Known rows, with every way that one mark hangs from another
durub{lofi}: [  8  -2  -8 -12  -9   0 -11  -1 -18  -7   4   6 -15  -2  -7  -8 -18   1
   0   2 -14 -18]
rofu{vulele{pibasug sokitov{kefu{lofi} retu}}}: [ 11  -8  38 -58 -29 -38 -11  -4 -37 -14  11 -10  -5  -3   6   3 -12  -9
  -2  15  -1 -15]
kefu{lofi{durub} rese}: [  9  -6  -6   6  -3  31  -7   5 -11 -13  14  14 -31   4  -1   5 -27   6
  21   3 -14 -30]
rese{durub}: [  7   3  -7  12  -6  -3  -4   4 -20  -7   6  10 -16  -3 -12  -3 -11   1
   5   2 -10  -3]
sokitov{kefu retu vulele}: [  5  -7  17 -14 -18 -39  -4  -7 -29  -8   8 -12  -4 -12  -5  -1 -20  -5
  -3  10 -21 -25]
sokitov{kefu{lofi{durub} rese} retu vulele}: [  6 -11  11 -13 -12   2  -9   2 -24 -13  15  -2 -32  -3  -3  14 -36   0
  16  10 -21 -47]
rofu{vulele{sokitov{kefu}}}: [ 14   0  18 -26 -25 -31  -5  -4 -22  -8   1   1   6 -11  12  -3 -17  -1
 -12  18  -6   4]
kefu{lofi rese{durub}}: [  9   2  -1   8   0  18  -5   7 -25  -9  13  16 -34  -2  -4   8 -23   4
  18   5 -10 -18]
dugen{durub{rese}}: [  0  -5 -12  -1  -2  -3  -3   3  -8 -16  -3  12 -18   5  -9 -11 -20   3
  13   2 -13 -19]
rofu{vulele{pibasug}}: [  3   0   7 -22  -9 -37  -4  -9 -16 -11  11  -3  -4 -12  -7 -14   7  -7
  -8   8  -5   0]
vulele{pibasug sokitov{kefu{rese} retu}}: [  8 -17  30 -37 -16 -26   4  -1 -29  -9  14  -4   2  -2  14   8 -29 -12
 -13  17 -15 -25]
dugen{durub{lofi{kefu} rese}}: [  4 -11 -23 -21   0  15 -13   9 -11 -15 -14  13 -41  12 -12  -7 -33   4
   6   8 -19 -39]
sokitov{vulele}: [  5   3   1  -5 -14 -27  -3 -12 -14  -9  10  -4  -9 -14  -1  -9 -12   0
   1   1 -20 -16]
vulele{pibasug rofu sokitov{kefu{lofi rese} retu}}: [ 12  -8  44 -51 -15 -21  -1  -8 -32  -7  16  -3  -6   1  19  17 -25 -12
  -5  22  -3 -29]
retu{sokitov{vulele{rofu}}}: [ 10  12   9 -18 -12 -35   0 -16 -16  -6   8  -5   1 -13  12 -12 -19  -3
 -10  17 -15  -7]
rofu{vulele{pibasug sokitov}}: [  8  -1  16 -40 -22 -38  -3 -10 -16 -13   9  -2   1  -9   9 -11  -1  -7
 -12   9  -5  -1]
dugen{durub}: [  6   1  -5   6  -9 -10  -2   0 -16 -14  -3  10 -10   6 -14 -10 -17   3
   6  -1  -5 -22]
rofu{vulele{sokitov{retu}}}: [ 11  -5  16 -27 -29 -36  -7  -5 -27 -12   7  -2   1  -5   7  -7 -12  -2
  -4  16  -5 -22]
pibasug{vulele{sokitov{kefu retu}}}: [ 11  -4  25 -35 -27 -23  -2  -6 -30 -11   4  -8  10 -10  12  -3 -23  -7
 -11  22  -7 -12]
dugen{durub{lofi rese}}: [ -1  -5 -18 -16  -3   6 -10   6 -10 -15  -6  14 -29   8 -14 -10 -25   5
  11   0 -14 -29]
vulele{pibasug rofu sokitov{kefu retu}}: [ 10  -8  40 -45 -21 -42   0 -11 -28  -5  10  -9  11   1  10   5 -14 -15
 -20  19  -3 -15]
pibasug{vulele{sokitov}}: [ 11   6   9 -27 -23 -11  -1 -10 -15 -12   5   1   4 -13  16 -11 -14  -3
  -7  13  -7  -2]

Rows
[ 14  -5  32 -28 -23 -30  -2  -9 -29  -2   6  -3  12   0  13   7 -23  -7
 -14  22  -3 -18] -> vulele{rofu sokitov{kefu retu}}
[  2   8  17 -29  -9 -44   2 -23 -11  -6  15  -9  -5 -14   2  -7   3 -12
 -12   6 -11 -13] -> sokitov{vulele{pibasug rofu}}
[ 12   0   5 -20 -15   2 -10   3 -20 -15   5  -3 -21  -4   3  -3 -39   3
  11   9 -21 -10] -> retu{sokitov{kefu{lofi{durub}} vulele}}
[  4  -9 -14  -4  -4  27 -14   5  -5 -16   9  11 -32   4  -6  -4 -20   6
  27   0 -18 -16] -> kefu{lofi{durub{rese}}}
[  8  -4  30 -41 -22 -37   0 -13 -23  -8  13  -7   6   3  10  -1  -8 -13
 -13  13  -2 -23] -> vulele{pibasug rofu sokitov{retu}}
[ 13  14  19 -20  -3  -8  -2  -2 -29  -4   9   4 -25 -13  12  14 -37  -2
   3  25 -13 -10] -> retu{sokitov{kefu{lofi rese{durub}} vulele{rofu}}}
[  6 -18 -24   1   1  23 -10   7   0 -13  -2   8 -32   8  -5  -6 -27   3
   9  11 -25 -22] -> lofi{durub{rese} kefu}
[ 11 -10  24 -28 -22 -31  -2   0 -30  -8   8   1   0 -10  15   7 -27  -3
 -10  27  -9 -25] -> rofu{vulele{sokitov{kefu{rese} retu}}}
[  8 -11  32 -49 -26 -50  -5  -5 -31 -12   8 -10   6  -6   5  -3 -10 -12
 -16  18  -5 -11] -> rofu{vulele{pibasug sokitov{kefu retu}}}
[  8   2   6 -31  -7   0 -10  -4 -11 -11   5   0 -24  -5  10   1 -35   1
  10  20 -20  -7] -> retu{sokitov{kefu{lofi{durub{rese}}} vulele{rofu}}}
[  5   0 -13  -2   1  15  -6   8 -21  -6   8  18 -34  -2  -6   6 -26   2
   3   6 -15 -24] -> kefu{rese{durub{lofi}}}
[  7   7  26 -40  -9 -48   3 -16 -19  -6   7 -14   6 -14  10  -6 -17 -13
 -21  20 -14   4] -> retu{sokitov{kefu vulele{pibasug rofu}}}
[ 14   3  39 -44 -19  -8  -2 -11 -32  -7  12   0  -3 -10  24  13 -28  -7
  -4  34   2 -26] -> pibasug{vulele{rofu sokitov{kefu{lofi rese} retu}}}
[  4 -10  17 -11 -10 -31   1  -5 -27  -6  12  -7  -9 -14   4   7 -29  -4
  -3  16 -24 -35] -> sokitov{kefu{rese} retu vulele}
[  8  -7 -15 -13   1  17  -6   8 -17 -12  -9  16 -40  12  -7   2 -40   4
   2  11 -16 -52] -> dugen{durub{lofi{kefu{rese}}}}
[ 14  10  27 -35 -21 -21   1 -16 -17  -4   3   0  14 -16  20  -1 -15  -8
 -21  27   1   6] -> pibasug{vulele{rofu sokitov{kefu}}}
[  7   5  18 -10  -4 -29   3 -16 -15   1  10   0  -5 -20  12   9 -21  -5
 -12  21 -16 -18] -> sokitov{kefu{rese} vulele{rofu}}
[ 10   6  31 -44  -3 -28   1 -13 -23  -7  14  -8 -12 -14  19   5 -28 -10
  -7  24 -15 -10] -> retu{sokitov{kefu{lofi rese} vulele{pibasug rofu}}}
[ 10   7  24 -35 -25 -26  -1 -17 -23  -9   9  -4  10  -8  16  -5 -10  -9
 -12  24   2 -21] -> pibasug{vulele{rofu sokitov{retu}}}
[  0   1  23 -34 -14 -54   0 -21 -20  -8  17 -15  -5  -9  -3  -3   1 -14
 -10  10 -10 -32] -> sokitov{retu vulele{pibasug rofu}}
[  4  -2  38 -42  -8 -36  -2 -14 -30  -6  20 -12 -16 -11   5  14 -16 -12
  -2  19 -12 -37] -> sokitov{kefu{lofi rese} retu vulele{pibasug rofu}}
